What can hang from each mark
Z149: Z100 Z458
Z458: Z27
Z983: Z418
Z100: Z149 Z418
Z418: Z100 Z486 Z983
Z486: Z27 Z852
Z27: Z100

Each row was made from one small tree. Brackets hold a mark, then the marks that hang from it, in the order of their numbers. Every link used is in the known rows. Write each row's tree.
Known rows
[Z486 [Z27 [Z100 [Z149 Z458] [Z418 Z983]]] Z852]: [4.9, -13.6, -33.5, 1.2, -33.2, 7.5, -2.4, -9.8, -30.8, 4.0, -2.1, -15.1, 19.3, 9.9, -4.2, 26.2]
[Z458 [Z27 [Z100 Z149 [Z418 [Z486 Z852] Z983]]]]: [-6.9, -4.7, -1.2, 5.9, 24.6, -7.2, 4.4, -8.7, -26.1, 4.8, -10.4, -35.8, -1.9, 22.2, -1.5, 18.2]
[Z27 [Z100 [Z149 Z458] [Z418 Z486 Z983]]]: [0.9, -4.6, -21.7, -10.5, 1.4, -13.6, 8.5, 4.4, -15.7, 5.0, -14.6, -33.3, -3.5, -8.5, -6.1, 21.1]
[Z418 [Z100 Z149] [Z486 Z27 Z852]]: [-7.0, -27.8, 13.2, -32.2, -38.7, 1.0, 1.2, 2.3, -28.7, -0.8, -20.8, -7.6, -11.2, 31.2, 12.6, 6.8]
[Z418 [Z100 [Z149 [Z458 Z27]]] Z486 Z983]: [-18.5, -16.0, 23.9, -30.3, -6.0, -24.4, 0.9, 1.6, -52.7, 18.7, -27.9, -15.2, -25.5, 7.2, 24.5, 7.6]
[Z149 [Z100 [Z418 Z486]] [Z458 Z27]]: [-16.4, -28.1, 20.3, -22.0, 6.7, -6.8, 2.4, 23.1, -36.5, 15.6, -4.9, 1.5, -14.3, 4.9, -9.0, 10.3]
[Z983 [Z418 [Z100 [Z149 Z458]] [Z486 Z27 Z852]]]: [-15.5, -7.2, 3.7, -28.6, -48.1, 5.1, 3.0, 0.9, -41.7, 26.1, -14.2, 0.3, -27.1, 0.9, 26.8, 6.2]
[Z100 Z149 [Z418 [Z486 Z27]]]: [-5.8, -32.0, -18.1, -60.0, -6.0, -7.4, 5.0, 3.9, -10.4, 2.7, -17.3, -24.6, -15.9, 5.9, -1.7, 9.8]
[Z458 [Z27 [Z100 Z149 [Z418 Z486]]]]: [-15.3, -17.1, -0.4, -11.6, 32.5, -12.1, 5.7, -0.1, -6.4, 2.8, -10.8, -30.5, -14.8, 4.0, -23.8, 22.0]
[Z486 [Z27 [Z100 Z149 [Z418 Z983]]] Z852]: [6.9, -13.0, -32.5, 1.8, -35.1, 9.9, 1.1, -10.6, -25.8, -1.3, -2.5, -21.2, 18.2, 25.8, -7.3, 26.0]
[Z27 [Z100 Z149 [Z418 Z983]]]: [-0.5, -10.3, -29.8, -6.6, -6.4, -10.0, 9.6, 5.6, -8.1, 6.3, -7.5, -39.6, -2.9, 1.7, -34.2, 26.4]
[Z149 [Z458 Z27]]: [-33.7, -39.7, 6.5, 9.5, 26.6, -7.5, -13.1, 0.7, -40.9, 27.2, 8.4, 15.4, -32.1, -21.2, -51.7, 40.8]
[Z418 Z486]: [-16.8, -26.0, 11.7, 2.7, 4.9, -1.5, -1.2, -1.6, -25.2, 2.7, -1.5, 4.4, -34.0, 23.3, -31.0, 32.9]
[Z149 [Z100 [Z418 [Z486 Z27]]] Z458]: [-8.0, -31.3, 4.1, -34.3, -29.8, -1.1, 3.2, 24.7, -31.3, 8.7, -4.7, 9.5, -8.1, 4.3, -10.1, 13.0]
[Z983 [Z418 Z100 Z486]]: [-23.7, -7.6, 15.9, -13.3, -30.2, 0.1, 6.4, 8.4, -31.4, 27.7, -7.3, 4.1, -47.0, 15.9, -4.6, 15.3]
[Z149 [Z458 [Z27 [Z100 [Z418 Z486]]]]]: [-21.7, -21.8, 3.0, 8.1, 30.7, -9.0, -3.8, 2.0, -23.5, 15.0, 0.2, -0.1, -18.0, -12.3, -27.0, 31.1]

Write each row's tree
[-8.9, -6.9, 24.1, -6.2, -10.5, -13.3, -1.7, -4.1, -63.5, 18.0, -23.0, -17.6, -11.1, 25.8, 38.2, 3.7] | [Z418 [Z100 [Z149 [Z458 Z27]]] [Z486 Z852] Z983]
[-8.2, 5.4, -10.6, -4.4, -35.9, 12.1, 6.8, -12.5, -28.3, 9.9, -6.7, -7.8, -21.2, 10.1, 12.3, 21.5] | [Z983 [Z418 [Z486 [Z27 [Z100 Z149]] Z852]]]
[-18.0, -22.3, -8.0, -7.0, 30.0, -10.1, 3.9, 3.2, -6.6, 9.2, -4.5, -29.9, -14.1, -3.9, -42.9, 27.4] | [Z458 [Z27 [Z100 Z149 Z418]]]
[-12.9, -12.8, 24.3, -6.9, -21.3, -14.1, 1.9, 3.0, -47.4, 11.2, -16.5, -1.8, -27.1, 44.9, 3.7, 15.9] | [Z418 Z100 Z486 Z983]
[-1.3, -6.1, 18.3, -5.4, -28.8, -6.9, 2.9, -1.5, -53.2, 10.0, -22.6, -23.1, -10.5, 45.6, 26.9, 3.7] | [Z418 [Z100 Z149] [Z486 Z852] Z983]
[-19.5, -35.1, 11.5, -18.4, 2.6, -5.9, 0.0, 26.5, -36.1, 23.5, 2.8, 2.0, -13.4, -4.7, -32.3, 17.0] | [Z149 [Z100 Z418] [Z458 Z27]]
[-23.7, -28.0, -5.0, 12.8, 26.9, -7.7, -6.3, 4.3, -23.9, 21.1, 6.4, 1.1, -16.9, -19.6, -45.6, 36.7] | [Z149 [Z458 [Z27 [Z100 Z418]]]]
[-12.7, -38.6, -24.6, -36.8, 6.5, -9.1, -1.4, 16.5, -18.8, 25.8, -4.4, -23.3, -19.4, -28.7, -35.1, 17.9] | [Z100 [Z149 Z458] Z418]
[-17.2, -16.5, 4.9, 6.8, 33.3, -7.6, 3.2, -0.7, -10.2, 4.0, -2.2, -15.5, -15.8, 18.4, -30.9, 27.8] | [Z458 [Z27 [Z100 [Z418 Z486]]]]
[-28.5, -30.3, 1.8, 21.3, 23.8, -6.1, -7.7, 1.0, -27.3, 18.8, 6.6, 8.3, -22.1, -23.8, -53.7, 44.3] | [Z149 [Z458 [Z27 Z100]]]
[-21.5, -8.0, 10.5, -31.7, -30.9, -4.7, 9.7, 9.9, -27.3, 27.4, -15.5, -12.1, -45.7, 1.4, 1.6, 8.8] | [Z983 [Z418 [Z100 Z149] Z486]]
[-10.3, 3.5, -12.3, -3.5, -34.4, 10.9, 4.0, -11.0, -33.6, 15.3, -6.0, -1.7, -19.5, -5.1, 16.0, 22.5] | [Z983 [Z418 [Z486 [Z27 [Z100 [Z149 Z458]]] Z852]]]
[-5.0, -12.4, -4.8, -11.2, 3.9, -7.4, 1.5, -1.3, -35.8, 12.5, -5.3, -13.4, -18.4, 39.2, -1.6, 17.5] | [Z100 [Z418 Z486 Z983]]
[-11.0, -22.2, 21.2, -7.6, 3.8, 0.7, 0.6, 19.3, -43.9, 15.4, -1.6, -1.0, -3.5, 16.2, 0.5, 7.9] | [Z149 [Z100 [Z418 [Z486 Z852]]] [Z458 Z27]]
[-11.2, -15.8, -6.7, -39.8, 24.6, -20.4, -0.1, -2.8, -43.1, 21.7, -19.5, -30.5, -16.6, -7.9, 23.3, 6.6] | [Z100 [Z149 [Z458 Z27]] [Z418 Z486 Z983]]
[-11.9, -21.2, -1.5, -7.1, -15.8, 0.5, 2.3, -7.7, -11.8, -13.7, -6.9, 7.0, -16.9, 19.4, -22.2, 36.5] | [Z418 [Z486 [Z27 Z100]]]
[-6.3, -7.6, -9.9, -15.1, -22.6, -10.9, 2.1, -16.2, -38.5, -4.9, -18.2, -4.8, -8.3, 5.7, 14.0, 31.0] | [Z418 [Z486 [Z27 [Z100 [Z149 Z458]]]] Z983]
[-8.4, -27.1, 8.7, -21.7, -16.7, -2.0, 4.6, 29.1, -30.7, 12.9, -1.8, 3.3, -13.2, 5.7, -18.4, 12.9] | [Z149 [Z100 [Z418 Z486]] Z458]
[-2.0, -26.6, 4.5, -18.9, -32.4, 6.8, 1.4, 20.3, -38.1, 8.7, -1.7, 8.0, 1.1, 16.6, -1.7, 10.5] | [Z149 [Z100 [Z418 [Z486 Z27 Z852]]] Z458]
[-21.4, -13.0, 4.3, -48.2, -46.0, -3.3, 7.9, 4.9, -27.6, 21.0, -18.5, -3.8, -39.0, 1.5, 12.0, 8.7] | [Z983 [Z418 [Z100 Z149] [Z486 Z27]]]
[5.6, -12.6, -19.5, -36.6, -15.9, -3.2, 3.4, -10.1, -39.0, 5.5, -17.4, -32.3, -0.9, 31.1, 30.2, 5.5] | [Z100 Z149 [Z418 [Z486 Z27 Z852] Z983]]
